Each row was made from one small tree. The marks that hang from a mark follow it in brackets, in the order of their numbers. Every link used is in the known rows. Write each row's tree.
In the rows, zero is written as 128.
Known rows:
k_513(k_74(k_436)): [ 61 143 128  73 112 201 112 104 117 176 112 111 145 129  76 185 125 158
 108 131 127]
k_873(k_125): [ 57 157 103 109 127 188 133  73  88 146 123 122 154 123  78 191 150 145
  91 113 130]
k_873(k_74(k_436 k_517(k_125 k_331)) k_199): [ 75 132  70  85 109 136 120  97 132 132 134 124 163  87 126 156 132 135
 133 142 109]
k_199(k_873(k_74(k_513 k_517(k_331)))): [ 84 126 186 104 118  99 148  86 101 149 112 128 102  97 106 165 116 148
 115 149 133]
k_199(k_873(k_74(k_513 k_517))): [ 81 125 179  98 134 143 145  94 114 160 110 132  79 110  81 168 142 150
 118 150 158]
k_331(k_517): [ 52 140 132 111 135 166 149  76  74 184 106 131 156 116  77 204 145 135
  85 120 131]
k_331(k_517(k_125)): [ 54 150  91 112 120 163 124  80  78 165 111 137 164  93  99 207 151 128
  99 111 133]
k_74(k_436(k_125(k_517(k_331)))): [ 79 101 149  83 125 170 144 111 110 146 121 143 167  96  93 178 110 149
 108 124 123]
k_873(k_199): [ 58 145 114  67 133 180 139  89 105 147 120 109 148  96  82 176 143 143
  89 122 104]
k_74(k_436 k_513 k_517(k_331) k_873(k_125 k_199)): [ 96  79 166  97 107 121 151 111 170 149 116 131 155  58 111 144 135 141
 124 116 125]
k_873(k_74): [ 54 168 103  91 135 181 136  69  86 151 121 114 135 141  83 192 147 147
  93 146 129]
k_74(k_513 k_517 k_873(k_125)): [ 91 103 172 116 117 151 154  97 137 163 105 143 120  98  92 171 155 138
 109 107 157]
k_513(k_74(k_436 k_517(k_125 k_331) k_873)): [ 90 113 138 104  79 115 113 115 131 168 109 127 157  97 131 157 115 140
 134 118 123]
k_199(k_873): [ 68 142 174  99 140 154 138  84  78 161 111 110 117 116  73 175 128 158
  98 134 126]
k_513(k_74(k_436 k_517(k_331) k_873(k_125 k_199))): [ 72 108 116  98  90 117 132 115 150 162 123 123 163  89 105 134 149 142
 129 117 126]
k_22(k_436(k_125)): [ 80 130 122  67 137 169 129 116 116 156 115 131 197 122  77 210 134 157
  76 109 140]
k_199(k_873(k_74(k_517(k_331)) k_125(k_436))): [ 68 130 132 132 124 111 141  99  97 141 136 124 145 136 100 156 132 149
 128 157 133]
k_436(k_125(k_517(k_331))): [ 69 123 136  86 121 154 151  98  84 135 121 145 160  93  99 184 119 140
  93 111 120]
k_199(k_873(k_125)): [ 60 150 137 117 134 158 132  78  81 147 123 118 127 112  68 172 152 156
 104 125 142]
k_125(k_436 k_517(k_331)): [ 70 120 166 108 118 165 147 125  90 141 119 131 147 116 115 182  92 139
 108 133  87]

Write each row's tree:
[ 63 130 121 103 105 177 117 101 135 172 116 117 150 121  77 168 159 155
 119 124 151]
k_513(k_74(k_436 k_873(k_125)))
[ 94 118 132 108 106 143 123  97 111 153 117 131 169 100 126 174  95 139
 121 121 104]
k_74(k_436 k_517(k_125 k_331))
[ 45 136  66 100 132 209 133 110 134 130 140 141 116 103  75 157 182 141
 131 146 139]
k_873(k_74(k_436) k_125(k_517) k_199)
[ 74 141 114  93 105 151 114 103  94 128 123 108 194 102 132 196  92 142
 108 125  86]
k_517(k_125(k_436) k_331)
[ 48 140  88 101 125 198 142 108 107 126 131 143 118  85  81 165 171 131
 109 111 122]
k_873(k_125(k_517) k_199)
[ 78 133 118 100  90 143 116 111 119 169 107 133 127 108 112 166 152 133
 121 108 145]
k_513(k_74(k_517(k_125) k_873))
[ 92  63 179  55 116 142 154 133 169 137 114 142 153  31 104 155 132 145
 120 118 131]
k_74(k_436(k_125(k_517(k_331))) k_513 k_873(k_199))
[ 71 114  95  80 126 188 135 104 169 143 129 137 128  90  80 161 169 142
 128 140 154]
k_873(k_74(k_436 k_513 k_517) k_125 k_199)
[ 89 116 154 100 106 111 121 118 123 129 121 127 129  86 131 170 108 144
 140 152 130]
k_199(k_873(k_74(k_513 k_517(k_125(k_436) k_331))))
[ 95 115 157 103 108 114 117 102 130 141 118 131 118  76 121 161 110 149
 145 151 139]
k_199(k_873(k_74(k_436 k_513 k_517(k_125 k_331))))
[ 82 134 151  96 112 128 150  81 108 148 114 131 131 106 117 183 114 137
 103 137 122]
k_873(k_74(k_513 k_517(k_331)))
[105  71 201  79 112 117 158 118 167 163 105 124 145  60 116 147 110 142
 119 125 110]
k_74(k_436 k_513 k_517(k_331) k_873(k_199))
[ 56 130 100 107 123 176 121 108  97 164 114 131 184 106 101 210 137 131
 108 124 127]
k_331(k_517(k_125(k_436)))
[100  83 157  77  95 111 136 138 163 132 113 123 165  48 146 159 113 130
 128 117 103]
k_74(k_513 k_517(k_125(k_436) k_331) k_873(k_199))
[ 60 142 148 126 112 127 139  94  93 116 126 145  87  76 102 166 146 145
 127 139 142]
k_199(k_873(k_74(k_513) k_125(k_517(k_331))))
[ 50 121  98  96 127 208 138 137 126 125 135 136 136  99  84 166 157 135
 118 124 116]
k_873(k_125(k_436 k_517) k_199)
[ 57 148 105  53 127 182 135  88 131 132 121 114 124  83  88 183 158 143
 101 139 127]
k_873(k_74(k_513) k_199)
[ 93  76 159  90 123 164 148 120 183 160 113 136 133  69  86 147 161 142
 126 118 149]
k_74(k_436 k_513 k_517 k_873(k_125 k_199))
[ 62 131 147 112 137 172 129 107  99 147 126 111 145 126  71 174 136 159
 113 138 135]
k_199(k_873(k_125(k_436)))
[ 82 119 141  91 120 138 141 133 102 137 118 154 181 100 105 197 113 146
  90 105 118]
k_22(k_436(k_125(k_517(k_331))))
[ 48 130  91  77 103 169 120 129 147 147 127 106 164 104  85 159 172 146
 116 121 132]
k_513(k_74(k_873(k_125(k_436) k_199)))
